Known rows, with every way that one mark hangs from another
j243(j998(j154 j398 j756(j679(j373)))): [-19 7 6 -19 15 -15 13 -25 8 -1 -17 19 -27 25 8 20 -5 0 -8 24 -25 13 -10]
j921(j361 j715): [-2 -26 -10 27 -22 -16 4 54 -45 -4 12 -16 36 15 15 -41 22 60 13 -87 24 40 0]
j326(j998(j154 j243 j398)): [4 30 -7 1 10 8 0 -15 47 -6 14 6 -8 4 -17 21 0 -9 -12 9 12 -15 3]
j243(j998): [14 8 -8 6 12 -7 13 14 -5 -5 17 28 24 -24 35 -10 -18 30 4 -18 1 42 -11]
j921(j361(j830(j154)) j715): [11 -29 -11 0 -18 4 -6 64 -35 20 26 0 30 23 6 -40 16 62 12 -78 29 38 -4]
j998(j154 j243 j398 j756(j679)): [-20 -26 2 -22 -9 2 -13 -51 19 22 -27 6 -36 42 -38 36 18 -27 -6 29 -31 -33 0]
j373(j679): [11 -2 -2 18 14 0 23 31 -29 -12 6 -22 40 -4 21 1 -14 6 -3 -24 13 11 14]
j361(j830(j154)): [44 -8 -14 -15 6 43 -9 44 -1 39 35 17 30 -14 7 -10 -10 29 14 -7 16 11 -6]
j830(j154): [43 -5 -22 11 -4 21 -22 36 -27 10 2 8 23 -15 4 -1 2 10 21 -21 -2 -12 -9]
j326(j679(j373 j756) j998(j398)): [1 43 0 5 -7 -18 10 9 24 -30 -12 -32 -21 -12 -4 -24 -12 -28 -9 18 26 0 20]
j398(j679(j373 j756)): [-5 -25 15 35 -29 10 -14 17 -47 4 11 -40 23 -57 28 -29 -17 -6 14 -5 9 -19 2]
j326(j679(j373) j998(j243 j398 j756)): [-2 25 6 -21 7 -11 2 -5 27 -26 -17 1 -32 11 -19 -10 16 -41 -10 23 6 -7 14]
j373(j679(j756)): [3 4 -6 25 -4 -4 15 22 -37 0 -8 -33 32 -15 29 -1 -12 -3 -4 -25 18 1 20]
j326(j998(j243 j398(j679(j373)) j756)): [-2 14 4 0 3 6 -18 -11 14 -9 -2 -1 -13 -22 -11 9 20 -19 -6 23 -1 -13 -8]
j326(j679 j998(j243 j398 j756)): [12 21 -4 -18 8 -11 -5 -11 24 -29 -20 8 -22 8 -46 -8 6 -25 -4 20 7 5 1]
j326(j679(j373)): [15 -7 6 3 -2 -4 18 34 -13 -19 5 -17 16 -4 12 -37 -16 -7 10 -10 11 9 20]
j243(j998(j398 j756)): [6 14 -3 -2 12 -16 10 -8 -10 3 -17 34 -1 4 14 5 3 22 -4 18 -20 43 -16]
j326(j679(j373 j756)): [7 -1 2 10 -19 -8 11 25 -21 -7 -8 -26 9 -15 20 -39 -13 -16 10 -11 17 -1 26]
j921(j361): [-3 -10 -15 16 -2 -20 9 45 -17 9 12 -15 41 -7 17 -29 15 50 6 -53 11 18 9]
j998(j154 j243): [5 -17 -3 -3 -2 20 0 -12 12 22 18 19 14 14 0 13 0 -7 4 -19 1 -30 12]
j326(j998): [20 33 -15 14 18 14 -2 28 17 -17 22 -12 24 -42 9 1 -1 13 6 -13 23 8 -4]
j326(j998(j154 j398(j679(j373)) j756)): [-8 32 12 -2 24 8 -7 -10 7 -16 -12 -15 -18 4 -24 21 9 -14 -6 35 -1 -22 -7]
j921(j361(j830) j715): [2 -28 -6 5 -18 1 6 61 -29 17 33 -7 39 18 13 -44 14 70 9 -77 35 50 1]
j998(j154 j243 j756): [-3 -16 3 -23 9 21 -13 -24 -11 30 -16 27 -2 29 -10 28 33 -17 8 -1 -20 -40 6]

Rows
[9 -34 4 25 -33 0 -12 -16 2 7 13 3 9 -18 -18 -10 -13 0 -2 14 -7 1 -7] : j998(j243 j398(j679))
[-13 8 13 4 0 -15 12 -20 -3 -4 1 12 -10 6 13 -1 -31 6 -10 18 -8 14 -7] : j243(j998(j154 j398(j679(j373 j756))))
[-1 23 -9 -4 21 12 -10 16 11 -16 2 -23 -1 -36 8 10 19 -9 7 -1 8 -7 -8] : j326(j998(j756(j679(j373))))
[3 2 1 17 -9 -19 6 -7 -10 -6 2 13 6 -23 13 -14 -31 22 -4 10 -5 40 -18] : j243(j998(j398(j679(j756))))
[-6 5 9 5 0 -15 9 -22 -5 -6 -1 15 -6 4 -1 1 -35 14 -8 16 -7 19 -14] : j243(j998(j154 j398(j679(j756))))
[-12 5 3 -18 16 -16 10 -27 4 -2 -18 20 -22 24 -5 20 -9 7 -6 23 -24 19 -17] : j243(j998(j154 j398 j756(j679)))
[-1 12 3 -19 28 -2 9 -7 -16 3 -10 36 1 15 15 14 1 13 4 -1 -14 16 -12] : j243(j998(j154 j756))
[-8 16 -9 -6 2 2 -13 -13 37 -5 -1 -7 -22 -19 -5 18 24 -22 -8 15 -1 -11 -4] : j326(j998(j243 j398 j756(j679(j373))))
[-9 -8 23 18 -4 3 8 -11 -6 -3 1 -21 -4 20 -19 6 -25 -3 -5 35 -9 -19 3] : j998(j154 j398(j679(j373)))
[-29 -24 7 -23 -10 1 -7 -49 22 24 -24 3 -42 44 -19 35 24 -38 -10 32 -32 -41 9] : j998(j154 j243 j398 j756(j679(j373)))
[1 -10 15 20 -4 3 2 -14 -9 -4 -1 -17 2 18 -36 8 -31 8 -2 34 -7 -11 -5] : j998(j154 j398(j679))
[-4 19 4 -15 22 -14 13 -22 -3 3 -21 35 -12 31 1 20 -2 13 -7 24 -22 23 -12] : j243(j998(j154 j398 j756))
[3 13 -1 14 -5 6 -9 -3 31 -14 22 -8 -2 -33 -4 -1 -2 -12 -8 9 13 -6 -3] : j326(j998(j243 j398(j679(j373))))
[-11 -38 -4 -14 -13 12 -18 -9 -4 22 -5 0 -6 -18 19 7 35 -25 11 -11 -18 -23 3] : j998(j243 j756(j679(j373)))
[-16 1 5 -25 23 -5 8 -11 -5 -1 -6 19 -12 9 22 14 -2 0 3 -2 -17 6 -10] : j243(j998(j154 j756(j679(j373))))
[-9 12 -8 -22 19 17 -17 -17 29 -6 3 -2 -15 -9 -18 28 18 -22 2 -5 5 -33 -6] : j326(j998(j154 j243 j756(j679)))
[-20 -23 19 11 -32 3 -7 -40 9 20 1 -6 -19 15 -13 7 -11 -28 -12 23 -9 -42 13] : j998(j154 j243 j398(j679(j373 j756)))
[-11 26 4 -19 -1 0 3 -8 31 -20 2 -13 -25 0 -5 -13 -6 -48 -6 -9 29 -38 27] : j326(j679(j373 j756) j998(j154 j243))
[-6 -31 -8 -5 -23 -4 -18 -32 10 20 -21 3 -20 3 -19 16 24 -15 -1 23 -28 -4 -6] : j998(j243 j398 j756(j679))
